Known rows, with every way that one mark hangs from another
[dupup [fetabe lasid] mibabat viso]: [  8   7   0  -7 -20  -6  -8 -39  -6  10  -5 -21   1 -56  35  33   2  14
  -6   0   3  -7   7  27]
[besoz [tenapi [fetabe lizik]]]: [-11  -6   8  12   4 -14 -16 -34  32  -4 -15  19 -38 -54 -27   9 -17 -17
  -6  -6  11   4  12  -4]
[lizik [fetabe tenapi]]: [ -1  15   4  13  -1  -4   2 -27   2 -11   5  -5   1 -59 -18  13 -13  -8
 -13   4  16   5  28  15]
[fetabe [lasid besoz] lizik]: [-27 -26  -4  13 -10  -2 -14 -24  46  24  -7   3   2 -38 -15  32 -19  -3
 -19  24  19  12  14  14]
[lasid [fetabe lizik]]: [ 18  -1   4  15  -7  -4  -7 -27  41  37  -2 -11  -7 -42 -28  15 -13  -8
 -19   5  15   5  15  13]
[viso dupup]: [  0   5   2  11   1  -5 -17 -38   4  -3  -6  -6 -25 -35  15   3   0  -5
 -11  19  13  16  16  16]
[viso [dupup fetabe]]: [  6   6  11  10  -2  -8 -19 -35  -7  18  -9  -4 -21 -63   4   1   7  -5
 -13   6  12  -2   3  25]
[dupup fetabe]: [  5   8   5   8  -2  -9 -14 -27  -7  20  -8 -11 -17 -64 -36   8  -1  -3
 -14   5   8  -6   4  19]
[viso [dupup [fetabe lizik]]]: [  1  -1  12  14  -7 -11 -21 -35  29  19  -9   6  -9 -63   2   4   3  -8
 -12   0  10  -1   4  27]
[tenapi [fetabe [lasid besoz]]]: [-30 -19   6   3  -7   1 -13 -21   9  10  -4 -11 -45 -45 -17  27 -15  -6
 -25  26  25  -1  15  19]
[povil besoz]: [ -7  -6  20   5   8 -15 -16 -34  10  -1  -7  -8 -21 -36 -26   9 -11 -14
  -9  13  15 -13   7  19]
[viso [dupup mibabat]]: [  3   5  -1   5   0  -6 -10 -45   3 -13  -6 -22 -20 -15  47   1   7  -4
  -2  12   7  18  11  19]
[povil [besoz [lasid fetabe]]]: [ 10 -17  24   0  11  -7 -20 -21  12  37  -4 -17 -21 -40 -25 -11 -19  13
 -16  25  25 -23   7  28]
[fetabe lasid lizik]: [ -7  -1  -3   6 -20  -9 -18 -28  49   5  -1   5   2 -32 -20  40 -18   1
 -10  20   9  12  23  11]
[viso [dupup fetabe [mibabat lizik]]]: [  4   1   9   9  -7  25  -8 -44   7   7 -13 -20 -13 -45  44 -17  18  -4
 -10  -5   3   0  -3  29]
[mibabat [dupup [fetabe lasid] viso] lizik]: [  1  -3   8   5 -19  27 -10 -45  10  14 -11  -6  -5 -72  47  19  14   8
 -21  -2   8 -13   6  32]
[lizik fetabe]: [ -3  11   3   9  -4  -4  12 -25  -5 -30  -2 -12 -18 -43 -20   9  -9  -7
 -19  12  14   2  17  12]
[viso [dupup [fetabe tenapi] [mibabat lizik]]]: [  5   6  12  12  -5  25 -18 -45  13  26  -6 -12   7 -61  46 -12  13  -6
  -4 -14   6   3   7  32]
[dupup fetabe mibabat]: [  8   9   4   1  -3 -10  -8 -36  -8  11  -9 -27 -14 -45  -4   6   6  -2
  -6  -1   3  -5  -2  21]
[mibabat dupup lizik]: [ -3  -1   2  14   0  24  -7 -44  19  -6 -10 -14 -22 -32  20  -6  11  -8
 -18   9   9   8   9  19]
[dupup [fetabe [lasid besoz] lizik] viso]: [-20 -28   2  10 -14   0 -11 -27  30  40 -10   2  10 -81   6  31  -9   6
 -21   3  17  -7   6  28]
[povil [besoz [lasid fetabe] tenapi]]: [ 11 -23  26   5  21 -10 -23 -27   2  46 -16   9 -16 -53 -25 -14 -23   5
  -6  13  24 -19   0   7]
[fetabe [lasid besoz] lizik tenapi]: [-26 -23  -1  16  -7  -2 -23 -25  53  42   0  11  21 -54 -13  36 -24  -5
 -14  16  21  15  24  18]
[viso [dupup [fetabe lizik tenapi]]]: [  2   3  14  18  -4 -11 -30 -37  36  37  -2  15  10 -78   5   9  -2  -9
  -6  -8  12   2  14  31]
[lizik [fetabe lasid tenapi]]: [ -4  15   5   5 -16  -3  -3 -25   8  -6   9   3  11 -55 -14  38 -19  -2
 -12  14  18   4  33  17]
[mibabat [lizik [fetabe tenapi]]]: [ -5   9   6  17  -6  29   7 -26  17 -13   1  -5   6 -61 -11  -2 -10  -9
 -20   0  14   5  26  16]
[mibabat [dupup [fetabe tenapi]] lizik]: [  3   4  13  16   0  22 -19 -43  14  33  -7  -4   1 -77  10  -5  14 -10
 -15 -12  10  -7   6  31]

Rows
[ -6   4  -1   9 -15  -9 -27 -29  55  24   5  13  21 -47 -18  44 -23  -1
  -5  12  12  14  33  16] | [fetabe lasid lizik tenapi]
[ 14 -17   4  12   8  -7 -17 -24  33  47 -13  15  -2 -51 -24  -9 -24  14
  -8  11  16   7   9   0] | [besoz [lasid [fetabe lizik]] tenapi]
[ 11   7   0   1  -5  -7  -1 -40 -12   5  -8 -30  -9 -60  30   8   8   8
  -7 -10   1  -5   2  27] | [dupup fetabe mibabat viso]
[-32 -32   7  19  13  -7 -11 -30  30  15 -19  17 -38 -60 -22   2 -18 -21
 -16  -2  21   5   3  -1] | [lasid [besoz [tenapi [fetabe lizik]]]]
[-16 -16   7   5   8 -15 -22 -23  34  -2 -14  19 -38 -51 -23 -11 -26  12
  -5  13  14   3  14   3] | [besoz lasid [tenapi [fetabe lizik]]]
[  6 -20  28   8   8 -12 -30 -22  55  57   2   2  10 -55 -24  -3 -28   8
  -7  11  26 -19  18  34] | [povil [besoz [lasid [fetabe lizik tenapi]]]]
[ 18 -10   3   7  14  -3 -17 -23  -4  45 -13   4 -15 -53 -23 -13 -20  16
  -9  18  18   7   8  -2] | [besoz [lasid fetabe] tenapi]
[-25 -15   2   9 -10   5   9 -18   1  -6  -4  -7  -8 -46 -10  26 -15  -4
 -28  25  25   0  15  15] | [lizik [fetabe [lasid besoz]]]
[ 10 -12  27   4  14  -8 -28 -21  18  55   3  -9  -2 -56 -24  -6 -25  11
 -10  16  27 -20  17  33] | [povil [besoz [lasid [fetabe tenapi]]]]
[-24 -29  30   2  16 -22 -28 -28  39  -2 -16  24 -39 -52 -25 -13 -29   0
  -1   8  20 -23   5  12] | [povil [besoz lasid [tenapi [fetabe lizik]]]]
[  7   4   3   9  -7 -11 -11 -42  31  26  -3 -11  22 -75  30  16  -1   4
   1 -24   2  -1  12  31] | [dupup [fetabe lizik tenapi] mibabat viso]
[ -9   4   4   7 -23  31  10 -25  17 -27  -2  -5  -3 -41  -7  18 -11  -1
 -24  18  13   1  22  12] | [mibabat [lizik [fetabe lasid]]]
[  7  12  12   0 -15  -8 -29 -42   5  32   1  -4  12 -55  42  28   3   0
   3   1  10   1  14  32] | [viso [dupup [fetabe lasid tenapi] mibabat]]
[ -2 -23   5  25   5   4 -12 -23  46  74  -1  -5  12 -63 -21  11 -17 -13
 -23   1  25   8  16  20] | [lasid besoz [fetabe lizik tenapi]]
[-14  -6   9   4 -11 -13 -20 -32  37   2 -11  27 -29 -51 -23  35 -23 -12
  -6   4  14   2  18  -4] | [besoz [tenapi [fetabe lasid lizik]]]
[-12 -22  20   3  24 -18 -27 -29   1   9 -18  17 -17 -46 -22 -14 -24   8
   1  17  17 -10   2   5] | [povil [besoz lasid tenapi]]
[  5   2  10  16  -1  26 -13 -48  10  28  -8  -6   5 -91  43  -2  15   1
 -15 -20   8  -7   9  36] | [mibabat [dupup [fetabe tenapi] viso] lizik]
[  1   0  11  13  -2  22 -10 -42   8  14 -13 -11 -18 -61   8  -8  18  -8
 -20  -4   7 -10  -3  27] | [mibabat [dupup fetabe] lizik]
[  3   7   7   2 -19  24 -18 -36  20  33  -2 -12  22 -59  11  21  -1   1
  -5  -5   4  -3  13  26] | [dupup [fetabe lasid tenapi] [mibabat lizik]]
[ -1   3  13  10 -19 -10 -36 -35  42  42   1  22  20 -74   9  33  -8  -4
  -5   0  14  -1  21  32] | [viso [dupup [fetabe lasid lizik tenapi]]]
[-36 -27   6   7 -13  -3 -15 -21  46  11  -4  -1 -32 -44 -18  30 -19  -8
 -24  19  24   0  16  20] | [tenapi [fetabe [lasid besoz] lizik]]
[-29 -22   3  13 -14  38  14 -20  15  -7  -7  -7  -3 -48  -2  11 -12  -5
 -33  21  22   2  13  15] | [mibabat [lizik [fetabe [lasid besoz]]]]
[-27 -24   7  15  18  -3 -10 -28  -7  14 -20   6 -49 -61 -22  -2 -13 -19
 -18   5  22   4   2  -4] | [lasid [besoz [tenapi fetabe]]]
[  8   6   9   5  -3  -8 -13 -43  -8   8  -9 -20 -17 -44  35  -2  14  -4
  -4  -1   6   0  -2  28] | [viso [dupup fetabe mibabat]]
[-28 -17   5  17 -11  38   5 -21  22  11  -1   0  16 -64  -1  15 -16  -7
 -28  13  25   5  24  19] | [mibabat [lizik [fetabe [lasid besoz] tenapi]]]
[  8   4   7   8   0  -8  -8 -47 -12  10 -10 -13 -19 -74  33   9  17   3
 -16  -8   8 -11   1  31] | [mibabat [dupup fetabe viso]]
[  0  -4   8   5 -20 -10 -16 -45  32  17  -7   5   3 -70  37  37   8   6
 -13  -4   9 -12   8  33] | [mibabat [dupup [fetabe lasid lizik] viso]]
[-22 -14  -3  12  -2   1 -23 -24  17  41   1   0   9 -55 -13  33 -20  -2
 -16  23  23  15  23  17] | [fetabe [lasid besoz] tenapi]
[ 19   3   6  18  -5  -3 -16 -28  48  55   4  -2  12 -57 -26  19 -17 -10
 -13  -3  16   7  25  18] | [lasid [fetabe lizik tenapi]]
[ -9   1   7   0  -6  -9 -20 -32   1   0 -11  16 -40 -52 -22  32 -19 -10
  -7  10  15   2  17  -5] | [besoz [tenapi [fetabe lasid]]]
[ -2   4   7  17  -4  30  12 -46  13 -21  -2  -7   3 -70  59  -1   9  -3
 -20 -12  14   1  23  29] | [mibabat [dupup viso] [lizik [fetabe tenapi]]]
[-20 -20  31   1  -4 -20 -28 -36  42   2 -14  30 -29 -51 -24  33 -26 -23
  -3  -1  19 -23  10   6] | [povil [besoz [tenapi [fetabe lasid lizik]]]]
